What can hang from each mark:
j_995: j_45 j_270
j_175: j_45
j_258: j_270
j_987: j_380
j_380: j_487 j_835
j_835: j_270 j_380
j_270: j_258 j_995
j_45: j_175 j_987 j_995
j_487: j_380

Known rows, with every way that one mark hangs from another:
j_835[j_270]: [-0.55  0.36  0.49 -0.01  1.93 -1.22 -0.34  2.40  0.34  1.49 -1.08 -1.15
  0.37  2.01 -2.10 -0.81 -1.60  1.05  0.35  2.10  0.77  0.52  0.50  1.75
 -0.78]
j_835[j_270 j_380[j_487]]: [ 2.59 -0.50  1.61 -1.35  1.61 -1.04  0.83  1.41 -0.11  4.27 -0.79  0.27
  0.23  4.54 -1.19  0.26 -1.45  0.49  0.28  1.04  2.03  1.15 -0.34 -2.41
  1.63]
j_995[j_45[j_175] j_270[j_258]]: [-0.29  2.98  2.15  0.78 -3.69  1.83  1.10 -3.22 -1.60  0.97 -0.35  1.02
  2.41 -1.58  0.05  0.26  1.15  0.29 -1.00  0.10 -1.36  0.14  1.82  0.07
 -2.49]
j_835[j_380]: [-0.89  0.64  0.75 -1.99  0.31 -1.37 -1.99  0.65 -0.19  3.87 -1.44  0.75
  2.20  2.61 -1.40 -0.29  0.70  0.58 -0.24  2.37 -0.17  0.98 -0.81 -2.49
  1.96]
j_45[j_987 j_995]: [-2.26 -0.05 -1.55  0.83  1.12 -2.31 -1.30  2.04  0.70 -0.36  1.16  2.11
 -0.28 -2.46 -0.52  0.08  0.94  1.41 -0.86 -0.68 -1.35  0.36 -0.23 -0.58
 -0.19]
j_835[j_270[j_258 j_995[j_45[j_987]]]]: [ 0.95 -2.10  0.30  0.41 -1.54  2.74  1.70 -2.70  1.75 -2.15  1.94 -0.96
 -1.31 -2.38  0.36  1.40  1.16  1.83  0.47 -0.61  2.30 -2.51 -2.12 -0.04
 -2.64]
j_987[j_380[j_835[j_270[j_995]]]]: [-0.29 -1.63 -0.71 -0.43  1.26 -0.69 -0.71  2.32  0.02 -1.53 -1.54 -1.97
 -0.41  1.95  0.23 -0.86 -2.23 -0.74  1.34  1.30 -0.16  0.24  0.56  2.73
  1.48]
j_258[j_270]: [-1.81  1.67 -1.15  0.58  3.08 -1.99  0.15  0.37 -0.04  1.05  0.20 -0.91
 -0.03  1.20 -1.65 -1.51  0.34  1.30 -1.36  2.02 -1.16  1.60 -2.55  1.87
 -1.32]
j_835[j_270[j_258] j_380]: [ 1.22 -1.78  1.10 -2.05 -0.07  0.98 -0.07 -0.85  1.67  2.24 -0.88  0.43
  2.09  1.52 -0.96 -0.43 -1.00  2.19  0.94  2.87  1.00  0.05  1.47 -1.90
  0.60]
j_175[j_45[j_995]]: [-0.45  0.21 -0.97  0.52  1.54 -3.66 -1.96  3.67 -1.17  0.55 -0.41  1.00
  0.92  0.97  1.00 -1.40 -1.24 -0.46 -0.31  0.57  1.19 -0.45  0.75  0.43
 -0.36]
j_270[j_258 j_995[j_45[j_175 j_987]]]: [ 0.60  0.30  0.57  1.28 -4.47  3.46  0.36 -4.82 -0.13 -2.16  1.87 -0.57
 -1.92 -3.91  1.02  1.06  2.33 -0.22 -1.30 -2.16  0.12 -3.11 -0.69 -0.96
 -2.26]
j_487[j_380[j_835[j_270[j_258]]]]: [ 1.67  0.23  1.19 -0.21  1.03  0.65 -1.36 -0.21  0.19 -1.55 -2.12  0.84
  0.17  0.04 -2.34 -0.54 -2.18 -1.41  1.15  0.59  1.58  1.27  2.71  0.41
  0.99]
j_995[j_45[j_175 j_987[j_380]] j_270]: [-1.56  1.59  0.41  0.13 -4.06  1.16  0.45 -0.78 -0.81  1.41  0.80 -0.43
  1.12 -1.30  2.07  0.93  1.97  0.84 -0.37 -2.24 -3.34 -0.53  1.30 -0.49
  1.16]
j_987[j_380[j_487 j_835[j_270]]]: [ 1.10 -0.76 -0.22 -1.40  2.92 -0.78  0.10  2.73  0.65  1.25 -0.50 -0.28
 -0.95  3.79 -0.64 -0.24 -3.68 -1.64  1.90  0.33 -0.25  2.17  2.49  1.04
  3.15]
j_270[j_995]: [-1.52  0.25 -1.05  0.23  0.71 -1.07 -0.68  0.21 -0.56  0.60 -0.53 -1.25
  0.58  0.32 -1.52  0.22  0.40 -0.02 -0.78  1.94  0.32 -0.15 -2.55  0.90
 -1.21]
j_835[j_270[j_995]]: [ 0.17 -0.66 -0.04  1.05  0.87 -0.98  0.52  1.56 -0.41 -0.02 -1.30 -1.92
  0.10  1.08 -1.53 -0.14 -1.17  1.07 -0.01  2.08  1.46 -0.68 -1.70  2.46
 -1.90]
j_380[j_835]: [-2.45  1.80  0.07 -0.64  2.50 -1.51 -2.53  1.26 -0.44  0.26 -2.13  1.91
  0.07  1.64 -2.12 -0.86 -0.80 -1.98  0.07  1.25 -0.40  0.60  1.35  1.83
  1.15]
j_258[j_270[j_995]]: [-1.27  0.88 -1.48  1.59  2.24 -1.53  1.09 -0.10 -0.63 -0.45  0.08 -2.22
 -0.44  0.41 -0.83 -1.41  0.90  0.87 -1.93  1.73 -0.19  0.43 -4.71  2.00
 -2.35]
j_45[j_995]: [-1.84  1.18 -0.99  0.82  2.00 -3.60 -1.40  2.77 -0.78  0.77  0.02  1.68
  1.61 -0.52 -1.49 -1.25  0.52  0.56 -1.00  1.10 -0.67  1.63 -0.32  0.08
 -0.96]
j_987[j_380[j_487 j_835[j_270[j_258]]]]: [ 2.03 -2.40 -0.54 -1.74  2.20  1.46  0.12 -0.23  2.27  0.68  0.55  0.19
 -0.99  2.11 -0.25  0.10 -3.51 -1.03  2.21  0.51 -0.41  1.95  4.10 -0.09
  2.68]
j_45[j_175 j_987 j_995[j_270[j_258]]]: [-1.24  0.00  0.61  2.59 -3.31  1.05  0.84 -2.13  0.53 -2.06 -0.03  3.67
  0.75 -5.90  1.85  0.69  0.28  2.03 -1.30 -2.03 -3.58 -1.03  4.21 -0.15
 -1.55]
j_270[j_258 j_995[j_45[j_987[j_380]]]]: [-0.65 -2.59 -1.72 -1.79 -2.26  2.94 -0.03 -3.46  1.82 -0.70  3.49 -1.65
  0.36 -2.65  1.37  1.41  2.56  0.95  0.91 -0.24 -0.93 -0.68 -1.80 -2.57
  0.79]
j_995[j_45 j_270[j_258]]: [-1.75  1.78  1.18 -0.72 -1.11  0.42  1.19 -2.49 -0.06  1.70 -0.12  1.50
  3.22 -0.85 -0.79  1.03  2.17  0.62 -0.20  1.69 -0.34  1.09  0.06  0.16
 -2.37]

Rows:
[-0.97  0.93 -0.14  2.42 -1.43 -1.03 -1.39  1.47 -0.80 -1.36  0.39  1.69
 -1.19 -3.17  0.32 -0.77  0.38  1.07 -1.95 -2.25 -2.17 -0.80  1.98 -0.39
 -0.49] : j_45[j_175 j_987 j_995]
[-0.81  2.35 -0.77  1.36  1.48 -1.34  2.04 -0.70 -1.76 -0.74  0.65 -2.31
 -0.64  0.57 -0.86 -1.45  2.74 -0.17 -2.23  0.74  1.03  0.61 -6.48  1.55
 -3.03] : j_258[j_270[j_995[j_45]]]
[ 0.70  3.65  0.08  2.77 -0.91 -0.09  2.41 -1.45 -3.39 -1.57  0.00 -2.88
 -1.52 -0.05  0.30 -2.39  2.17 -0.82 -3.09 -0.85  0.29 -0.35 -4.50  1.72
 -3.72] : j_258[j_270[j_995[j_45[j_175]]]]
[-1.01 -2.22 -1.62 -2.31  0.00 -0.01 -2.14  1.35  1.58  1.90  1.60 -1.43
 -0.18  0.96  3.16  0.54 -1.50  0.85  1.99 -0.65 -1.34 -1.69  0.99 -0.91
  3.91] : j_175[j_45[j_987[j_380]]]
[ 2.19 -0.74  0.73  0.79  0.36  1.49 -0.56 -1.08 -0.18 -2.96 -2.22 -0.48
 -0.21 -0.71 -1.27 -0.46 -1.73 -1.79  1.03  0.78  2.35  0.20  0.74  1.06
 -0.69] : j_487[j_380[j_835[j_270[j_258 j_995]]]]
[-0.91 -0.72  0.08  0.47 -0.43 -1.87  0.41  0.45  0.24  0.02 -1.02  2.88
  3.23 -1.54  2.53 -0.02 -1.53  1.01  0.56  0.89 -0.40 -0.47  2.59  0.59
 -1.63] : j_175[j_45[j_995[j_270[j_258]]]]
[ 0.35  2.41 -0.35  3.02 -1.95  1.14  2.38 -2.44 -1.77 -2.81  1.23 -2.16
 -3.29 -2.26  1.48 -0.95  2.97  0.28 -3.16 -2.95 -0.53 -1.71 -4.11  1.04
 -2.83] : j_258[j_270[j_995[j_45[j_175 j_987]]]]
[ 1.23  0.58  1.14 -0.19  3.42 -0.98  0.42  1.84  0.07  0.19 -2.12  1.10
 -2.26  3.18 -1.90  0.07 -3.16 -1.93  0.31 -0.23  1.80  1.24  1.77  1.83
  0.67] : j_380[j_487 j_835[j_270]]
[-0.53  0.03 -1.18 -2.12  2.80 -1.21 -1.10  1.69  0.38  2.13  0.32  0.48
 -0.31  3.07 -0.76 -0.05 -1.63 -2.90  1.27  0.48 -1.41  2.52  2.06 -0.63
  4.37] : j_987[j_380[j_487 j_835]]
[-0.74  0.01 -1.05 -0.09 -2.32  1.62 -1.99  0.07  0.59  1.36  1.75 -1.32
 -0.89 -1.21  1.33 -0.34 -0.52  1.37  0.49 -1.21 -3.93 -0.60  2.85 -1.19
  2.77] : j_45[j_175 j_987[j_380]]
[ 0.78  1.65  1.08  0.50  2.14 -1.61 -1.95  2.77 -1.35 -0.72 -3.09 -0.04
 -0.28  2.05 -2.82 -1.11 -2.28 -1.95  0.76  0.30  1.70  1.53  1.42  1.34
  1.43] : j_487[j_380[j_835[j_270]]]
[ 1.53  1.40  0.95  1.13 -3.35  2.56  0.67 -3.51 -1.52 -1.01  0.80 -1.21
 -0.07 -1.94  0.01 -0.55  1.91 -0.76 -1.33 -0.03  0.68 -1.17 -0.84 -0.61
 -3.02] : j_270[j_258 j_995[j_45[j_175]]]
[-0.11  0.24  0.05 -0.40 -0.88  1.52  0.37 -2.78 -0.28 -0.07  1.03 -0.65
  1.14 -1.34 -1.19  0.35  2.47 -0.06 -0.44  1.69  1.75 -0.45 -2.97 -0.60
 -2.41] : j_270[j_258 j_995[j_45]]
[ 0.99 -1.16  0.99 -0.60 -0.19 -0.75  0.14  1.38 -0.36  1.51 -1.88 -1.14
  1.30  2.67 -0.28 -0.41 -0.31  1.13  0.00  2.32  2.11 -0.81 -2.29 -0.11
 -0.12] : j_835[j_270[j_995] j_380]
[ 2.11 -0.94  0.92 -0.24  2.55  1.10  0.61 -0.66  1.72 -0.21 -0.98  1.92
 -1.77  1.36 -1.15  0.52 -3.42 -1.29  1.12  0.49  1.58  0.78  3.57  0.66
  0.12] : j_380[j_487 j_835[j_270[j_258]]]
[-2.48  0.03 -0.20  1.13 -0.11 -1.69  0.37 -0.21  0.58  0.43 -0.87  3.41
  3.62 -2.68 -0.42  0.10  0.47  1.64 -0.50  1.72 -2.22  1.52  1.79  0.45
 -2.34] : j_45[j_995[j_270[j_258]]]
[ 0.22  0.45 -1.02  0.12 -3.76  2.27 -0.02 -1.14 -1.19 -0.60  1.88 -2.80
 -1.06 -1.58  1.78  0.22  2.13  0.02 -0.53 -2.11 -1.43 -1.59 -1.27 -1.11
  0.78] : j_270[j_995[j_45[j_175 j_987[j_380]]]]
[ 2.58 -1.99  0.43  0.66  1.64  1.77  1.79 -1.50  1.45 -1.82 -1.10  0.84
 -2.14  0.54 -0.37  0.87 -2.85 -2.15  0.84  0.51  2.42 -0.18  1.20  1.55
 -0.74] : j_380[j_487 j_835[j_270[j_258 j_995]]]
[ 3.68 -0.12  1.92 -0.66  0.34 -0.34  2.47 -0.10 -1.57  2.30 -0.55 -1.23
  0.01  4.12 -0.48  0.45  0.95 -0.89 -0.39  0.38  4.65  0.30 -4.34 -2.24
 -0.46] : j_835[j_270[j_995[j_45]] j_380[j_487]]
[ 1.61  1.98  1.50  0.91  0.64 -0.73 -0.21  1.24 -2.91 -2.69 -2.57 -1.43
 -0.53  1.72 -2.09 -0.98  0.82 -3.47 -0.17 -0.69  4.19  0.60 -2.38  1.48
 -0.66] : j_487[j_380[j_835[j_270[j_995[j_45]]]]]
[-1.51  0.48 -0.25  0.15 -0.71  0.04  0.19 -0.96 -0.62 -0.66  0.99 -0.78
 -1.04 -1.40 -0.44  1.38  3.11 -0.42 -0.84 -0.88  1.23 -1.63 -4.27 -0.63
 -1.21] : j_270[j_995[j_45[j_987]]]
[-2.90 -1.21 -0.33  1.12 -0.89 -0.47  0.44 -1.32  1.91 -0.98  0.36  4.11
  1.83 -4.92  1.19  1.54  0.89  2.56 -0.04 -0.55 -2.78 -0.33  2.11 -0.32
 -1.42] : j_45[j_987 j_995[j_270[j_258]]]
[ 1.50 -0.36  0.88  0.96  2.87 -0.66  1.12  1.05 -0.41 -1.21 -2.05  0.38
 -2.69  2.62 -1.12  0.35 -2.79 -2.74  0.21 -0.22  2.59 -0.02 -0.62  2.63
 -0.39] : j_380[j_487 j_835[j_270[j_995]]]
[-0.02 -0.25 -1.51 -2.32  0.79  0.67  0.58 -0.51  0.89  3.00  3.55 -0.96
 -0.91  1.47  0.17  1.74  1.58 -0.47  0.54 -1.91 -0.55  1.28 -1.21 -3.28
  2.95] : j_995[j_45[j_987[j_380[j_487]]]]
[ 3.96 -3.00  1.11 -1.15 -0.01  1.85  1.90 -2.37  1.36  1.40 -0.36 -0.31
  0.31  1.53  0.26  0.95 -1.56  0.56  0.25  1.57  2.73 -0.15 -0.65 -2.84
  0.14] : j_835[j_270[j_258 j_995] j_380[j_487]]
[-0.80 -2.38 -2.61 -0.90  0.45 -1.83 -2.29  3.24  0.58  0.13  1.86 -0.04
  0.50 -0.76  3.57 -0.43 -0.98  1.32  1.09 -1.27 -1.22 -0.95  1.71 -1.14
  2.93] : j_175[j_45[j_987[j_380] j_995]]
[ 0.02 -1.79 -0.63 -1.87  1.10  1.22 -1.52  0.66  2.38 -0.34 -0.02 -0.43
  0.61  0.98 -0.33 -0.90 -2.51  0.28  2.31  1.81 -1.44  0.99  4.47  1.18
  2.34] : j_987[j_380[j_835[j_270[j_258]]]]
[ 1.51  0.99 -0.30 -0.66 -1.80  1.91  0.62 -0.87 -0.47  2.33  3.06 -1.16
 -1.86  0.18  1.51  0.89  1.20 -0.88 -0.26 -3.46 -1.47  0.29  0.78 -3.15
  2.54] : j_995[j_45[j_175 j_987[j_380[j_487]]]]
[-2.22 -0.87 -0.10  1.15 -0.16 -2.44  0.19  2.49  0.05 -0.43 -1.00  2.86
  0.96 -1.73  3.30  0.89 -0.81  1.49 -0.01 -1.25 -0.73 -1.82  1.67  1.03
 -0.45] : j_175[j_45[j_987 j_995[j_270]]]
[-0.84  1.32  1.79  1.11 -4.21  3.17  1.31 -4.27  0.18 -0.55  0.60  1.71
  0.46 -3.65  1.27  1.46  2.10  1.28 -0.93 -2.37 -1.91 -1.87  2.08 -0.71
 -1.77] : j_995[j_45[j_175 j_987] j_270[j_258]]
[ 2.05  1.09  1.18  0.61  1.98 -0.39  1.84  0.73 -1.27 -1.80 -1.55 -0.26
 -2.41  2.80 -1.16  0.33 -0.24 -3.71 -0.27 -1.12  4.17  0.10 -2.25  1.72
 -1.34] : j_380[j_487 j_835[j_270[j_995[j_45]]]]
[-1.98 -0.06 -1.39 -2.31 -0.28  0.07 -1.09  0.37  0.51  2.00  2.79 -1.22
  0.47  0.11  0.08  0.69  2.30  0.66  0.60 -0.73 -1.47  0.37 -1.09 -1.87
  2.36] : j_995[j_45[j_987[j_380]]]
[ 2.29 -1.11  1.82 -1.02 -1.90  1.66  1.33 -1.96 -0.11  0.35 -0.34 -0.96
  1.82  1.08 -0.13  0.00  1.41  0.89  0.32  1.82  3.22 -0.81 -2.46 -1.94
 -1.46] : j_835[j_270[j_258 j_995[j_45]] j_380]
[-2.03 -2.19 -1.39 -0.55 -0.91 -2.09 -0.59  2.97  0.71  0.21  0.42  1.04
  1.84 -1.13  4.47  0.55 -1.08  1.70  1.03 -1.27 -2.65 -0.71  2.37 -0.02
  1.69] : j_175[j_45[j_987[j_380] j_995[j_270]]]
[-1.13 -0.20 -1.98 -0.01  0.24  0.28  1.61 -1.18  0.11 -1.22  3.40 -3.27
 -1.55 -0.79  1.80 -0.10  3.00  1.13 -0.94 -0.73 -1.30  0.37 -5.47 -0.06
  0.10] : j_258[j_270[j_995[j_45[j_987[j_380]]]]]
[-0.44 -1.21 -0.41 -0.26 -1.85  2.42  0.66 -4.01  1.17 -1.79  2.14 -0.28
 -0.51 -3.53  0.10  1.64  3.19  0.46 -0.37 -0.71  1.05 -1.90 -2.62 -1.39
 -1.72] : j_270[j_258 j_995[j_45[j_987]]]
[ 3.36 -1.79  1.31 -1.78  0.63  1.33  1.05 -1.48  2.01  3.57  0.08  0.91
  0.81  2.74 -0.55  0.69 -1.99  0.95  0.80  1.78  1.86  1.03  1.26 -3.02
  1.27] : j_835[j_270[j_258] j_380[j_487]]
[-4.20 -0.69 -1.24 -0.21  0.21 -2.13 -1.47  2.47  0.75 -1.56 -1.01  3.56
  1.48 -1.87  1.86  0.16 -0.26  0.10  0.55 -1.47 -4.53  0.72  3.10  1.01
  2.87] : j_45[j_987[j_380[j_835]] j_995[j_270]]
[-0.31  2.48  1.04  1.01 -2.41  1.23 -0.49 -0.73 -1.38  0.36  0.94 -0.09
 -1.55 -1.49 -0.13  0.04  2.31 -0.40 -1.26 -2.55 -0.66 -1.45 -0.04 -0.78
 -0.52] : j_995[j_45[j_175 j_987]]
[ 1.44  0.69  0.72  1.27  1.06 -0.95 -1.32  1.95 -1.90 -2.38 -3.24 -1.21
 -0.49  1.72 -1.90 -1.00 -1.39 -2.35  0.50  0.06  2.60  0.41 -1.12  1.92
  0.33] : j_487[j_380[j_835[j_270[j_995]]]]
[-1.56 -0.10 -1.13  0.92 -1.61 -0.31 -2.75  2.29 -0.27 -2.58  0.56  1.61
 -1.09 -2.46  1.90 -1.56 -0.71 -0.86 -0.56 -2.92 -4.03  0.09  4.53  0.14
  3.05] : j_45[j_175 j_987[j_380[j_835]] j_995]
[-0.97 -0.72 -0.50 -1.44  2.00 -1.29 -1.88  3.03  0.64  0.49 -1.22 -0.94
  0.20  2.93 -0.83 -1.34 -2.35 -0.48  1.81  1.35 -1.06  1.33  2.60  2.13
  2.50] : j_987[j_380[j_835[j_270]]]
